What can hang from each mark:
piruf: kezud
rorak: ropoven
kezud: piruf
ropoven: babo rorak
babo: budepo padas
fupo: benog femo
benog: fupo kivi
femo: babo fupo
padas: babo kivi
kivi: padas
budepo: babo piruf

Each row was made from one small tree. Brackets hold a mark, then the marks that hang from it, in alphabetical order. Every link used is in the known rows. Write each row's tree.
Known rows:
{rorak ropoven}: -74  -230  209  -64  -14  -97  9  98  -29  45  -31  -123  -253  13  -16  88  -77  -116  232  11  -24  170  -80
{padas {babo {budepo {piruf kezud}}} kivi}: 212  -117  7  392  -175  55  89  -171  79  -142  273  104  58  -161  92  -76  144  -241  -93  -235  38  -326  7
{rorak {ropoven {babo {padas kivi}}}}: -17  -489  262  46  -87  -25  -69  331  -165  141  67  -73  -247  -261  106  30  -147  -173  205  -67  68  221  -225
{kivi {padas babo}}: 6  -13  264  64  -7  -36  -231  8  32  -5  314  51  25  -216  60  -55  75  -280  -26  -368  50  80  -121
{femo {babo {budepo piruf} {padas kivi}} {fupo benog}}: 167  -109  17  124  -20  54  257  299  -139  -162  -26  274  -127  -227  9  -2  -240  -78  284  -240  441  -94  50
{padas {babo budepo} kivi}: 294  -168  127  298  -63  79  89  -16  68  -69  373  115  70  -238  43  -139  20  -97  -68  -323  82  -238  72
{piruf kezud}: -78  61  -173  84  -162  -57  -17  -209  19  0  -93  56  -128  133  72  -16  179  -68  2  72  17  -125  -181
{benog {fupo {femo {babo {budepo piruf}}}} kivi}: 82  66  -209  -159  116  -66  24  4  -254  -202  -195  8  -218  -76  -103  192  -647  25  -8  -36  122  -68  -70
{benog fupo}: 90  44  -6  -121  106  -14  -15  -15  85  7  -234  10  -46  -1  -69  15  -202  -103  -46  -13  9  -3  92
{rorak {ropoven {babo {budepo {piruf kezud}} padas}}}: -154  -415  164  65  -282  -86  56  193  -70  115  -43  -116  -292  -180  38  38  -111  -276  235  156  41  73  -256
{budepo {babo {padas kivi}} {piruf kezud}}: -76  -242  -247  313  -248  49  -163  -39  -47  -179  -51  197  40  -174  428  -15  298  -251  -94  -99  -117  -20  -56
{fupo {benog {kivi {padas babo}}} femo}: 167  100  -75  -92  191  -1  -181  147  -373  -134  -31  -61  -148  -129  -100  213  -491  -23  -18  -382  116  -61  -167
{kezud piruf}: -27  111  -202  169  86  -50  -121  -134  10  3  -186  -53  -14  12  -5  43  135  38  50  93  -40  40  -12
{babo budepo padas}: -28  -197  35  116  -263  39  110  166  32  19  224  185  -86  -94  -48  -208  -59  3  37  -22  233  -119  -24
{padas {babo budepo}}: 77  -13  185  92  -124  -1  190  16  133  -27  280  37  45  -182  -83  -112  -25  -107  42  -23  8  -147  92
{rorak {ropoven {babo {budepo {piruf kezud}}}}}: -139  -340  134  13  -224  -116  95  91  -24  114  -159  -227  -264  -143  -5  101  -135  -270  221  213  -47  27  -213
{benog fupo kivi}: 115  79  -72  -63  222  -16  -105  -90  -206  -15  -234  -32  -172  -63  31  83  -437  -77  -82  -76  43  -9  -103
{kivi {padas {babo budepo}}}: 6  -34  249  74  -81  -49  -138  -14  93  -2  312  32  12  -224  -2  -94  24  -274  -20  -322  77  -24  -96
{fupo {benog {kivi padas}} {femo {babo {budepo piruf}}}}: 136  57  -197  -122  60  -35  15  148  -366  -227  -108  -14  -165  -131  -137  288  -569  13  72  -253  194  -128  -150
{babo {budepo piruf} {padas kivi}}: 47  -262  -88  351  -300  90  44  28  -12  -113  195  198  -22  -97  72  -127  61  -159  -77  -137  214  -245  -44
{babo {budepo piruf} padas}: -107  -153  -51  209  -343  31  115  54  38  -81  129  143  -41  -54  -18  -110  31  -164  0  76  162  -182  -30
{padas kivi}: 215  -154  -49  203  61  83  -100  -31  -67  -44  93  76  25  -57  130  -23  47  10  -112  -302  74  -92  -19
{ropoven {babo {budepo {piruf kezud}} padas} rorak}: -80  -283  29  215  -254  -123  189  242  -67  102  -14  -77  -324  -173  -85  -53  -186  -142  23  183  160  -164  -238

Write each row's tree:
161  -83  -88  -168  75  -1  -19  207  -64  -151  -40  185  -115  -79  -102  55  -389  75  9  -200  192  45  73 -> {benog {fupo {femo {babo {padas kivi}}}}}
-4  38  60  186  -233  -27  189  -136  146  -97  181  29  34  -106  -37  -52  99  -248  19  69  -34  -231  29 -> {padas {babo {budepo {piruf kezud}}}}
164  107  -204  -124  197  17  -68  145  -388  -133  -188  -84  -164  -25  -128  239  -530  117  -5  -200  92  -102  -108 -> {fupo {benog kivi} femo}
21  -225  107  57  -66  -140  249  245  -12  169  -77  -219  -271  -194  -190  -28  -341  8  28  170  80  -146  -115 -> {ropoven {babo budepo} rorak}
-183  -165  -221  213  -277  6  -111  -22  -15  -156  -98  158  32  -147  365  -3  274  -255  -46  49  -152  24  -45 -> {budepo {babo padas} {piruf kezud}}
123  -305  -1  260  -219  99  40  147  -16  -14  290  236  -68  -137  43  -222  -24  10  -43  -233  284  -182  -40 -> {babo budepo {padas kivi}}
-22  -285  -124  254  -134  89  -150  108  -61  -178  13  160  129  -268  380  -2  171  -205  -97  -150  -129  68  73 -> {budepo {babo {padas kivi}} piruf}
-89  -437  281  -23  -109  -52  -33  343  -140  158  38  -98  -256  -240  62  40  -163  -177  245  36  43  250  -219 -> {rorak {ropoven {babo padas}}}
161  -95  -98  -160  21  -9  44  193  -22  -145  -42  174  -126  -82  -146  27  -426  82  13  -165  210  -30  92 -> {benog {fupo {femo {babo budepo {padas kivi}}}}}
182  -30  -181  -124  46  18  104  319  -412  -182  -7  112  -204  -140  -136  186  -611  187  124  -205  278  -89  -113 -> {fupo {benog kivi} {femo {babo budepo padas}}}
-39  24  20  -34  -53  -67  344  124  24  -163  -66  120  -105  -135  -87  16  -220  -12  315  52  279  -52  111 -> {femo {babo {budepo piruf}} fupo}
152  92  45  -91  246  -10  182  240  -273  -96  -162  117  -173  -189  9  119  -396  45  319  -177  307  75  -13 -> {femo babo {fupo {benog kivi}}}
-81  -470  146  133  -259  -57  21  183  -96  101  -13  -92  -285  -203  82  30  -97  -272  196  51  65  43  -261 -> {rorak {ropoven {babo {budepo {piruf kezud}} {padas kivi}}}}
142  -7  -224  -76  7  17  109  261  -411  -233  -52  92  -183  -120  -122  233  -567  103  107  -159  244  -117  -112 -> {fupo {benog kivi} {femo {babo {budepo piruf} padas}}}
23  -360  6  317  -223  -83  139  226  -98  83  32  -36  -310  -204  -21  -64  -161  -136  -34  32  196  -210  -248 -> {ropoven {babo {budepo {piruf kezud}} {padas kivi}} rorak}
-162  -56  -267  145  -200  -35  -54  -170  49  -160  -259  3  68  -89  306  84  239  -247  -60  128  -275  -44  14 -> {budepo babo {piruf kezud}}
-145  -127  -137  250  -422  4  105  -47  47  -82  84  170  -103  11  19  -119  116  -196  3  108  170  -243  -120 -> {babo {budepo {piruf kezud}} padas}
-130  -208  -99  157  -162  51  -97  124  -29  -156  -32  117  121  -236  316  7  148  -208  -44  -1  -164  112  82 -> {budepo {babo padas} piruf}
131  108  -129  -38  100  -14  -111  77  -327  -180  -82  -94  -136  -116  -130  231  -487  -102  -31  -301  103  -166  -150 -> {fupo {benog {kivi {padas {babo {budepo piruf}}}}} femo}
83  -29  -70  -236  53  -33  16  216  -40  -132  -70  162  -124  -56  -146  63  -406  75  48  -96  168  77  78 -> {benog {fupo {femo {babo padas}}}}
162  -52  -138  -161  -37  21  168  369  -210  -166  -8  143  -117  -95  -209  139  -447  171  149  -162  258  -82  22 -> {fupo benog {femo {babo budepo padas}}}
-129  -435  222  31  -224  -66  62  265  -78  112  -12  -139  -247  -230  13  44  -173  -254  232  130  33  118  -192 -> {rorak {ropoven {babo {budepo piruf} padas}}}
69  70  -74  -167  227  -75  -320  -9  -273  -101  -113  -31  -244  -115  -46  129  -589  -84  -106  -338  138  42  -203 -> {benog {fupo femo} {kivi padas}}
91  -345  2  124  -16  103  -159  272  -72  -38  150  218  69  -326  335  -140  45  36  -50  -286  -29  155  79 -> {budepo {babo {padas kivi}}}
112  -9  -141  -172  120  -40  -8  132  -288  -151  -68  107  -260  -123  -90  102  -672  105  16  -126  221  -3  -96 -> {benog {fupo {femo {babo budepo padas}}} kivi}
137  74  77  -122  189  -10  225  276  -130  -82  -162  136  -114  -160  -41  87  -283  32  339  -147  291  76  81 -> {femo babo {fupo benog}}
-112  -359  192  -14  -172  -97  103  163  -33  116  -125  -247  -218  -192  -29  107  -197  -247  222  187  -49  70  -152 -> {rorak {ropoven {babo {budepo piruf}}}}
